What can hang from each mark
davo: numuk
butod: barolin befa davo
bivo: barolin deme
vibu: befa
befa: butod numuk
barolin: bivo numuk
numuk: barolin befa davo
deme: barolin bivo butod

Known rows, with every way that one mark hangs from another
befa{butod}: [-14.5 -18.7  -4.0  12.8  10.1 -15.3 -26.4   3.1   9.7  -9.2  -7.6 -13.2
  20.2 -24.2 -26.0  -4.7 -21.2   2.2  -8.3 -18.6   1.4  -2.1 -33.6  18.2
   8.7]
bivo{deme{barolin{numuk} butod{befa}}}: [  8.6 -31.0 -10.8 -21.1  15.3  15.9   6.0  -2.2 -56.8  -1.3 -24.7 -18.7
   7.2 -73.4  10.1  10.8 -15.6 -16.1  -5.6   4.4  26.0   1.2 -15.6 -24.1
  -6.3]
davo{numuk}: [  8.3  -8.0 -25.1  19.1  12.8 -24.1 -11.3 -27.6  23.1  -4.5  -4.9 -11.6
   4.0 -48.5 -37.1  -8.0 -13.5   8.7   3.7 -36.8   7.4  -5.9   2.9   0.1
  13.7]
barolin{bivo{deme{butod}} numuk{befa davo}}: [ 44.6 -24.3   5.0  10.8   2.3  25.4   1.7 -21.4 -32.1   4.1  -7.7  -2.2
   8.0 -59.7   4.6   8.7 -12.7 -29.7 -15.6   5.8  11.0 -18.0   8.1  -3.7
  18.3]
bivo{deme}: [ -2.1 -26.4  -9.9  -3.2   9.7 -18.5 -17.0 -19.8  -9.0 -19.3 -18.0 -24.8
   0.4 -49.6 -14.3   3.9 -12.3  10.3   3.1 -22.6  -5.8   2.3 -30.7   1.0
   3.1]
bivo{barolin{numuk} deme{butod}}: [ 11.5 -28.5 -11.6 -32.1 -22.3  17.0  -0.5  -7.6 -57.4  -5.3 -28.0 -28.7
  -1.7 -64.6  11.7  20.5   1.9  -1.6  -3.7   1.5  11.9  -7.6 -11.2 -12.3
  17.0]
butod{barolin{bivo{deme}} befa davo{numuk}}: [ -1.8  20.5 -36.2  22.8  52.2 -18.4  -2.0 -15.9   9.7 -10.5   4.6  16.6
 -48.7 -35.2   3.2  -0.9   3.0  -1.9  33.1 -49.7  40.3  24.7  33.7  14.2
  15.0]
bivo{barolin}: [  4.3 -22.0 -14.5  -4.3   1.6 -15.0 -17.9 -15.8 -10.0 -29.1  -7.2 -19.6
   5.9 -39.9 -18.1   3.9  -3.6  15.6  -2.0 -25.8   6.0  -6.0  -8.7  -7.6
  13.2]
numuk{barolin{bivo} befa{butod} davo}: [ 33.0 -19.1   8.1  34.9  21.5  -3.1 -17.5 -22.4  22.6  -5.5  20.7   9.2
  19.0 -17.2 -11.9 -11.2   1.4 -16.3  -8.3  -2.2  19.4 -30.1  -0.6  11.9
  14.6]
vibu{befa{butod{barolin} numuk{davo}}}: [ -7.6 -16.5 -37.1  21.6   6.1   1.9  13.0  21.2   8.7  -0.8   6.8   0.3
  10.2  -8.7   6.6  -0.6 -21.4  -4.0  21.3   4.2  17.5  22.3   3.3  32.8
  -7.9]
bivo{barolin{numuk} deme{butod{davo}}}: [ -2.8 -24.6  -9.3 -36.1 -20.2  11.6   0.3 -19.0 -46.5 -21.2 -21.7 -28.8
 -13.5 -68.9  29.4  23.0  15.7   1.5   4.7 -11.4  19.0  -5.7   1.4  -3.1
  17.0]
barolin{bivo}: [ 14.3 -11.4   4.4  13.8  16.6 -20.4 -15.2 -10.0   4.5  -6.2  -9.3  -3.6
  16.0 -41.5 -41.6  -4.0 -29.7  -3.3 -19.9 -30.0  -3.0  -5.3   0.3  11.4
  11.0]
davo{numuk{befa{butod{barolin{bivo{deme}}}}}}: [ 15.3  13.9 -13.2  31.1  11.6   8.3  -7.8   7.6   9.8  23.6  18.9  18.1
 -37.6 -16.5 -20.9  -0.4  -1.8  -3.0  19.5 -21.2  20.6  -0.5 -22.1  24.8
  22.8]
barolin{bivo{deme{butod{befa{numuk} davo}}}}: [-13.2 -18.8   0.9   5.6  14.7  12.1  -0.8   7.7 -30.3  -1.1 -27.3  -0.4
 -21.9 -44.5  -6.0 -14.1 -19.0  -6.8  20.8 -23.7  17.5  30.5  -4.6  16.1
  -8.4]
numuk{barolin{bivo{deme}}}: [ 20.3 -21.5   2.9  -4.8   7.4 -23.2 -11.4 -27.6  -6.4   0.9 -13.4 -10.2
  -1.1 -46.7 -18.3   0.2   2.8   0.5  -1.6 -16.5   2.5 -16.5  -5.9   6.6
   5.3]
deme{barolin{numuk} bivo butod{befa davo}}: [  6.1 -25.4   7.0  -4.0  17.2  10.3  21.4 -13.0 -40.6 -13.1 -17.1  -2.9
  16.8 -74.3   5.3   3.6 -24.0 -26.0 -16.9  -6.1  42.3  -5.2  18.9  -8.2
   8.4]
deme{barolin}: [  4.7 -33.5  -5.4  -9.8   1.2 -17.3  -6.9 -21.4  -9.3 -17.1  -3.8 -22.6
  24.2 -58.5 -28.1   2.5 -11.5  11.3 -13.3 -18.2   1.6  -9.7 -19.4  -7.6
  -6.2]
befa{butod{barolin davo{numuk}}}: [-19.8  13.8 -33.1  16.5  16.5 -19.9  -7.1  -3.2  38.8  -9.2  17.7   1.1
 -19.1 -23.3  -4.5   2.0   9.9   8.0  23.0 -33.4  30.2   7.5   7.0  31.8
  25.2]
befa{numuk{barolin}}: [ 11.7 -19.3 -11.1   6.7 -10.3 -14.3  -1.0 -26.6   4.2   2.1  -6.1 -23.0
  14.6 -36.0 -23.8  -7.3   7.5  12.3   8.8   1.2   7.5 -12.8 -19.8  -4.7
 -10.7]
barolin{bivo{deme} numuk{befa{butod} davo}}: [ 18.6  -7.5   8.2  32.5   9.6  24.0  -6.4 -22.0 -17.9   4.4  11.8  -0.6
   2.5 -25.8   4.3   8.8  -8.7 -25.4  -9.0  -0.3  11.9 -16.2 -25.9  16.8
   6.7]
davo{numuk{barolin{bivo{deme}} befa}}: [ 44.6  -5.8  -6.6  21.2  11.0  -9.3  -8.8 -39.7  14.7  18.9   5.7   5.1
 -23.8 -48.1 -27.1  -8.0  14.5   0.2  14.2 -21.1  18.8 -30.8  -3.7  -4.8
  12.7]
befa{numuk}: [ -3.6 -18.0 -10.5  15.0  -3.0  -6.3  -3.3 -13.8  -1.5  -2.1 -12.6 -19.9
  11.8 -37.2 -31.7  -8.2 -13.7  12.9   2.4 -12.8  -4.9   4.6 -31.3   5.7
 -11.0]
butod{barolin{numuk} befa}: [ 17.9  18.9 -35.5  27.9  54.6 -10.9  -2.3  -6.4 -12.4 -14.5  -0.9  -2.6
   1.5 -31.4  11.6  15.8  -9.8 -19.2  -7.3  -5.6  40.3   5.8  12.6 -15.1
  16.8]
befa{butod numuk{barolin davo}}: [ -4.4 -25.4 -13.9  17.2 -10.8  -1.1  -2.5 -24.4  12.3  -5.2   7.3 -19.5
  23.2 -16.9  -6.2  -9.7   9.3   6.1  15.8   9.2  13.3  -6.6 -16.6  14.7
 -10.9]
numuk{barolin{bivo} davo}: [ 32.4 -23.5  -5.0  14.3  19.9 -24.9  -9.8 -41.8  14.9 -16.3   2.7  -5.5
  25.9 -39.7 -15.0  -6.3   0.7  -5.6  -9.7 -16.6  11.9 -22.4  36.8   2.2
  12.3]

Rows
[  6.4 -18.1  -2.9  14.4  -8.7  -3.4   4.3  17.5   3.6  35.9  -8.7   7.3
  19.8 -17.0 -32.9 -12.5 -22.9 -10.5   6.6   0.5   9.9  -5.6  -6.3  34.6
 -17.7] -> vibu{befa{butod numuk{barolin{bivo}}}}
[ 30.9  -3.0  -4.1  19.3  13.7 -14.0  -5.3 -51.4  25.8   4.9  15.3   5.8
 -33.5 -51.3 -10.1  -7.3  27.6   1.9  22.7 -33.0  25.0 -28.8   7.5   6.1
  10.7] -> butod{davo{numuk{barolin{bivo{deme}} befa}}}
[ 35.6 -10.1   2.2  28.8  16.8  13.2   3.0 -44.1 -22.0  -5.2   7.0  -4.3
   3.0 -45.2   2.6  10.4  -6.9 -23.7 -10.0  -5.6   9.7 -19.8  -4.8  -2.2
   5.8] -> barolin{bivo{deme} numuk{befa davo}}
[-36.9 -12.9   0.4  17.2 -10.7  -2.6  -7.6  -3.6  10.4 -10.5  -2.3 -16.7
   4.6 -19.5 -14.4  -9.6  -5.4  10.2  16.5 -19.3   6.7  12.6 -42.2  32.2
 -12.1] -> befa{butod{davo} numuk}
[-13.5 -32.2 -21.7  25.0  -2.3   3.3   4.0   9.0   6.1  -1.6  -5.4  -7.1
  24.4 -16.7  -9.8 -13.7 -33.3  -4.4  16.8  -3.6   5.1  12.6 -11.3  29.2
 -18.5] -> vibu{befa{butod numuk{davo}}}
[ 11.8  -1.4 -11.9  27.5  23.5  -2.1 -16.6  15.2  13.0  -6.9  18.4   5.2
  -1.9 -10.8  -9.1   2.3  -3.7  -2.3  -0.8  -2.6  19.2  -6.2 -34.2  15.0
  25.5] -> numuk{befa{butod{barolin}}}
[ -4.3  -6.9  -6.5  13.9  27.0  -7.7   0.3 -29.3  -8.9  -6.0  -9.0  -1.5
 -25.7 -34.4   2.8 -10.8  11.3   1.1  31.3 -23.3  27.9  10.0  -2.1   7.7
 -20.9] -> butod{befa{numuk{barolin{bivo{deme}}}} davo}
[ 23.6 -20.3  -5.5  18.5  -4.9  -7.5   5.3 -39.7   5.8  -0.7   3.4  -7.4
  19.5 -32.0 -21.2 -10.1   4.5   0.1   4.3  -3.7   8.9 -12.6  17.5   7.9
  -8.8] -> befa{numuk{barolin{bivo} davo}}
[ -3.9  16.5 -19.9  33.0  40.6  -6.6   6.5   0.5   1.8 -10.6   4.7  14.4
 -20.8 -16.5  -6.9  -5.3  -6.1  -3.5  16.6 -28.4  33.0  27.8  17.2  15.6
  -2.3] -> butod{barolin{bivo} befa{numuk} davo}
[-20.6 -15.7  -2.9   9.5 -12.0  -7.9  -6.7 -17.0  15.6  -5.7   2.2 -17.6
   2.4 -22.3  -5.7  -6.9  19.3  10.6  21.0  -6.2  17.9  -7.2 -28.9  25.3
 -12.0] -> befa{butod{davo} numuk{barolin}}
[ 25.1   8.2  16.6  40.3  10.1  14.1 -11.0  -3.8  -7.3  18.1   8.6   6.0
  17.4 -23.0 -25.1   2.5 -24.1 -27.0 -27.6  -4.2  12.9 -24.5 -33.1  14.4
  14.3] -> barolin{bivo numuk{befa{butod}}}
[ 18.8 -18.5  23.3  19.2 -13.3  24.6  13.3 -11.5 -27.9  12.4  12.1  -3.0
  24.3 -42.7 -21.2   5.4 -21.6 -21.3 -24.3  11.4  20.6 -30.2 -47.2   4.7
   4.2] -> deme{barolin{numuk{befa{butod}}} bivo}
[ 43.9 -10.3   0.7  13.1   8.9  -7.9  -6.4 -27.3  29.3  14.1   7.9  12.4
  -9.1 -58.9 -20.5 -14.9  14.5  -9.7   3.7 -21.5  31.7 -33.8  34.6   2.9
  31.5] -> deme{butod{davo{numuk{barolin{bivo} befa}}}}
[  7.3 -25.9 -21.8 -23.6   3.2  -7.8  -4.9  14.7 -20.2  -8.6 -20.5 -17.1
  -9.7 -51.4   2.9  14.5  -5.6   5.0   3.2  -3.2   9.2  10.7  -6.1   4.6
  25.1] -> bivo{deme{butod{barolin}}}
[  0.0   5.5  -5.4  13.5  15.4 -11.7 -10.1  21.2   5.5   4.7   6.7   9.2
   6.8 -11.3 -26.5   3.4 -17.7  -7.3 -11.0 -19.3  11.6   7.0  -5.0  36.8
  23.0] -> befa{butod{barolin{bivo}}}
[-17.3 -23.7 -13.9   8.4  -5.1 -12.6   5.8   3.0  17.0   7.8  -3.4  -6.4
  10.2 -25.4   0.1  -9.3   1.0  -1.9  23.7  -4.9  20.4  -4.6  -9.0  31.3
 -18.5] -> vibu{befa{butod{davo} numuk{barolin}}}
[  3.3 -21.4 -31.9  -4.3  32.9 -17.8  -8.5 -24.9   9.3 -12.2 -19.6  -5.9
 -27.2 -64.8  15.8 -10.6  18.5  -0.7  33.8 -24.5  43.8  -0.6  28.0 -10.1
  15.5] -> bivo{deme{butod{befa davo{numuk{barolin}}}}}
[ 25.5 -35.7 -10.9   2.3  37.2  -8.7 -10.9 -14.9 -18.3 -13.2 -20.0   2.0
   2.2 -50.0   9.7  -8.1  -7.0 -19.5   5.8  -5.5  29.6  -0.2  37.8  -7.2
  12.8] -> numuk{barolin{bivo{deme{butod{befa}}}} davo}
[  1.1  12.8 -14.5   9.3  20.5  -4.9  12.8  18.8  -0.1  14.2   6.2  15.9
   6.5 -21.6  10.7  17.8 -20.7 -30.0  -8.7 -15.4  30.5  -1.3  28.5  46.7
  15.1] -> vibu{befa{butod{barolin{bivo numuk} davo}}}
[ -7.4   7.0 -16.0  -0.9  13.4  -1.4  12.7  16.8 -17.1  14.2  -1.9   8.8
 -11.7 -28.0  24.6  24.8 -12.1 -27.1   7.6 -14.0  27.4   6.7  12.5  48.1
   7.0] -> vibu{befa{butod{barolin{bivo{deme} numuk} davo}}}
[ -0.9   2.4 -10.7  27.9  27.0  -7.3 -16.8   4.8  24.1 -22.4  24.5   4.9
 -12.9 -13.7   6.4   6.0  10.6  -2.4   7.9 -15.3  26.9  -3.6 -20.7  21.6
  26.0] -> numuk{befa{butod{barolin davo}}}
[ -4.4  24.9  -3.1  13.6  12.7  -2.2   2.4  -0.6  -3.0   3.0  12.9   4.6
   1.0 -19.4   4.3  20.4  -1.0 -19.6 -11.4 -15.6  27.7  -1.3  11.7  39.9
  20.4] -> befa{butod{barolin{bivo numuk} davo}}
[  2.7  22.8 -18.8  15.2  51.1  -5.5   4.6 -15.3 -22.7 -14.8   0.2   6.6
 -28.9 -36.6  26.3  21.7   2.7 -21.5   7.7 -23.3  41.3  13.3  22.1   8.7
  10.3] -> butod{barolin{bivo{deme} numuk} befa davo}
[ 13.1 -27.3 -20.6  15.7  -2.0 -11.6   3.4 -44.1   9.5 -14.0   1.9 -22.1
  18.5 -37.0  -6.8  -6.1  13.0   8.5  13.4   3.0  10.5 -11.7   4.6  -3.6
 -10.0] -> befa{numuk{barolin davo}}
[  5.8   1.6 -30.3  10.8  18.1  -6.0   9.7  26.0  -6.2  13.6  -0.8   0.8
  15.0 -22.6   7.8  17.4 -25.2 -24.3  -7.0   4.6  27.4  -0.1   2.8  24.5
  11.5] -> vibu{befa{butod{barolin{numuk}}}}
[  7.8   6.2  -8.3   9.9  25.4 -28.1  -4.2 -11.4  13.9 -19.3   7.7   4.7
  -5.9 -33.8  -8.7   8.7  -0.6  -1.2  -4.2 -34.8  17.0   4.9  27.1  26.3
  21.9] -> butod{barolin{bivo} davo}
[  1.3 -34.5 -10.7  10.4 -10.5   4.2  10.3   0.0  -7.1  21.7  -8.3  -0.2
   7.0 -20.6  -0.7  -7.2  -9.9  -8.8  26.0   4.2   9.4   2.4  -0.8  36.1
 -24.2] -> vibu{befa{butod numuk{barolin{bivo{deme}} davo}}}
